Every row comes from one small tree of marks. The marks that hang from a mark follow it in brackets, in the order of their numbers. Every link used is in the known rows. Which tree was each row made from?
Known rows
z755[z48 z910]: [-23 -12  16   2 -11  21 -14 -20 -14   0  -6   0 -21  -1  14   9  26   5
  13 -12]
z579[z242[z755]]: [-14  -9  18  -5  -8  11 -12 -16 -13   0   0   5 -13  -7  16  -7 -18  11
   8   7]
z755[z48 z53[z242 z579]]: [-31 -12  17   5 -10  23  -5 -16 -16   8 -10   5 -10   2  27 -14   6  17
  16  -9]
z579[z242[z53[z48 z910]] z755]: [-27 -13   5  -5  -9   9 -18 -21 -10  11  -7  -3  -4  -6  19  -7   3 -16
   1 -31]
z48[z755[z53 z910]]: [-24 -13  15  -6 -11  20  -9 -18   0   3  -1   1 -21  -2  17   8  20 -16
  20  12]
z910[z53]: [-15 -14   1  -3  -8  21  -9 -18  -9  -9  -2   5 -25   5  13   6   6  -3
   1   8]
z242[z53 z579[z755]]: [-16 -17  21  -7  -5  13 -15 -17  -5  20 -10  -4 -10  -8  12 -11  -8 -10
  -2 -16]
z242[z53[z579]]: [-23 -12  18  -9  -5  15  -2 -14 -12   7  -4   3  -8  -3  14  -8 -12  10
   0 -12]
z579[z242 z755[z53[z48 z910]]]: [-26 -10   4   0 -12  14 -20 -24  -6   6  -9  -1 -10  -5  25  -3  16 -26
  11 -21]
z48[z755[z53[z579[z242] z910]]]: [-25 -11   9  -2 -11  17   0 -17  -7   1  -1   2  -9   1  26  -4  11 -18
   8   2]
z48[z755[z910]]: [-17 -14  11  -8 -10  16  -6 -17  -3  -1   3   0 -21   5  11   9  10 -10
   9   5]
z910[z53[z242[z755] z579]]: [-21 -10  14  -8  -5  23   5 -17 -22 -12  -3   5 -10  13  20 -16 -12  16
   6  -5]
z755[z48 z53]: [-27 -14  12   4 -11  22 -19 -18  -9   8 -11   5 -22  -8  23   0  24   2
  18   2]
z242[z53[z48 z910] z579]: [-21 -18  14 -20  -7  17 -15 -17 -12   7  -8  -4   0   3  15  -4  15  -4
 -10 -26]
z579[z242 z755]: [-13 -10   8   6  -8   7 -14 -20  -5   9  -3   1 -18  -6  15  -4 -17 -11
   4  -6]
z579[z242[z53] z755]: [-21 -13  13   2  -7   7 -17 -18  -6  18  -5   0 -12 -14  14  -8 -20  -6
   4  -8]
z242[z579]: [ -6 -15  18  -6  -7  15 -10 -16  -6   6  -3   0 -16   3  10  -2  -8   1
  -5   1]
z242[z53[z48 z579]]: [-26 -12  15 -15  -5  17  -8 -17 -10   6  -6   2  -2   1  15  -6  -2   7
   0 -31]

Write each row's tree
[-21 -12  23 -21  -9  24 -15 -20 -13  -2 -12  -2  -4   2  23 -11  27  -8
   9 -17] => z242[z579 z755[z53[z48 z910]]]
[-18 -18  19 -18  -5  17 -18 -16  -5  15  -7  -3  -4  -3  10  -3   0   3
  -6 -20] => z242[z53[z48] z579]
[-19  -9   9   7  -8  18 -14 -25 -10   0  -5  -3 -22  -5  14   7   3 -19
  11 -11] => z579[z242 z755[z910[z53]]]
[-26 -10  13 -19 -11  20 -14 -20 -14  -9  -9   3  -9   2  25  -8  28  -5
  16 -11] => z242[z755[z53[z48 z910]]]
[-32 -11  28 -11  -6  22  -6 -16 -22   6 -13   2  -4  -9  22 -19   7  18
  12 -25] => z242[z53[z579] z755[z48]]
[-27 -13   6   7  -6  24  -1 -21 -18  -1 -10   1 -14  11  22 -13   4   1
   6 -23] => z910[z53[z242 z579[z755[z48]]]]
[-20 -12   9  13 -10  12 -19 -21  -9  13  -9   0 -18  -9  20  -4   0  -9
   9 -15] => z579[z242 z755[z48]]
[-29 -10  17   0 -12  20 -16 -19 -20   2  -9   3 -11 -11  28  -9  19   2
  18  -1] => z579[z242[z755[z48 z53[z910]]]]
[-15 -11  29 -14  -6  28  -9 -21 -17  -8  -8  -3 -16   1  12  -1  14  -2
   9  -8] => z242[z579 z755[z910[z53]]]
[-29 -14  22 -11  -8  19 -16 -15 -19   8 -10   3 -10 -12  19 -13  10  17
  12 -10] => z242[z53 z755[z48]]
[-30 -14   7   2 -14  22 -15 -20 -15   0 -11   3 -18  -2  27  -1  40  -5
  14  -4] => z755[z48 z53[z910]]
[-24 -11  17  -5  -5  12  -4 -18 -10  11  -9   0  -8  -4  16 -13 -11  -4
   3 -25] => z242[z53[z579[z755]]]
[-18 -11  24 -12  -9  14  -4 -15 -20  -4   0   2 -12   8  14 -10 -12  24
  15   3] => z53[z242[z755[z910]]]
[-24  -6  12  -5  -7  27  -6 -24 -13 -11  -4  -1 -11   5  15  11  14  -5
   6 -28] => z755[z910[z53[z48 z579[z242]]]]
[-23  -9   2  -6  -5  24  -7 -25  -8  -8 -11   1 -14  10  19  -1  14 -20
   2 -37] => z910[z53[z48 z579[z755]]]
[-33 -13  12  -2  -8  17  -4 -21 -20   7 -14  -2  -5   0  24 -14  20 -10
   3 -38] => z242[z53[z579[z755[z48]] z910]]
[-31  -7  26  -5  -9  25  -9 -19 -17   0 -14   5 -12  -6  27 -14  19   6
  22 -14] => z242[z755[z48 z53[z579]]]
[-24  -9  16  -8  -7  17  -2 -23 -12   1  -7  -3  -3  16  18  -9  -3   0
   9 -45] => z53[z48 z242 z579[z755[z910]]]
[-17 -16  26  -8  -7  19 -10 -14 -20   7  -7   0  -8   6  19 -20  -7  25
   7  -5] => z53[z242[z579 z755[z48]]]
[-14 -15  18   2  -7  17 -17 -21  -8  14 -14  -3 -17  -1  16  -7  10 -13
   1 -22] => z242[z579[z755[z48]]]
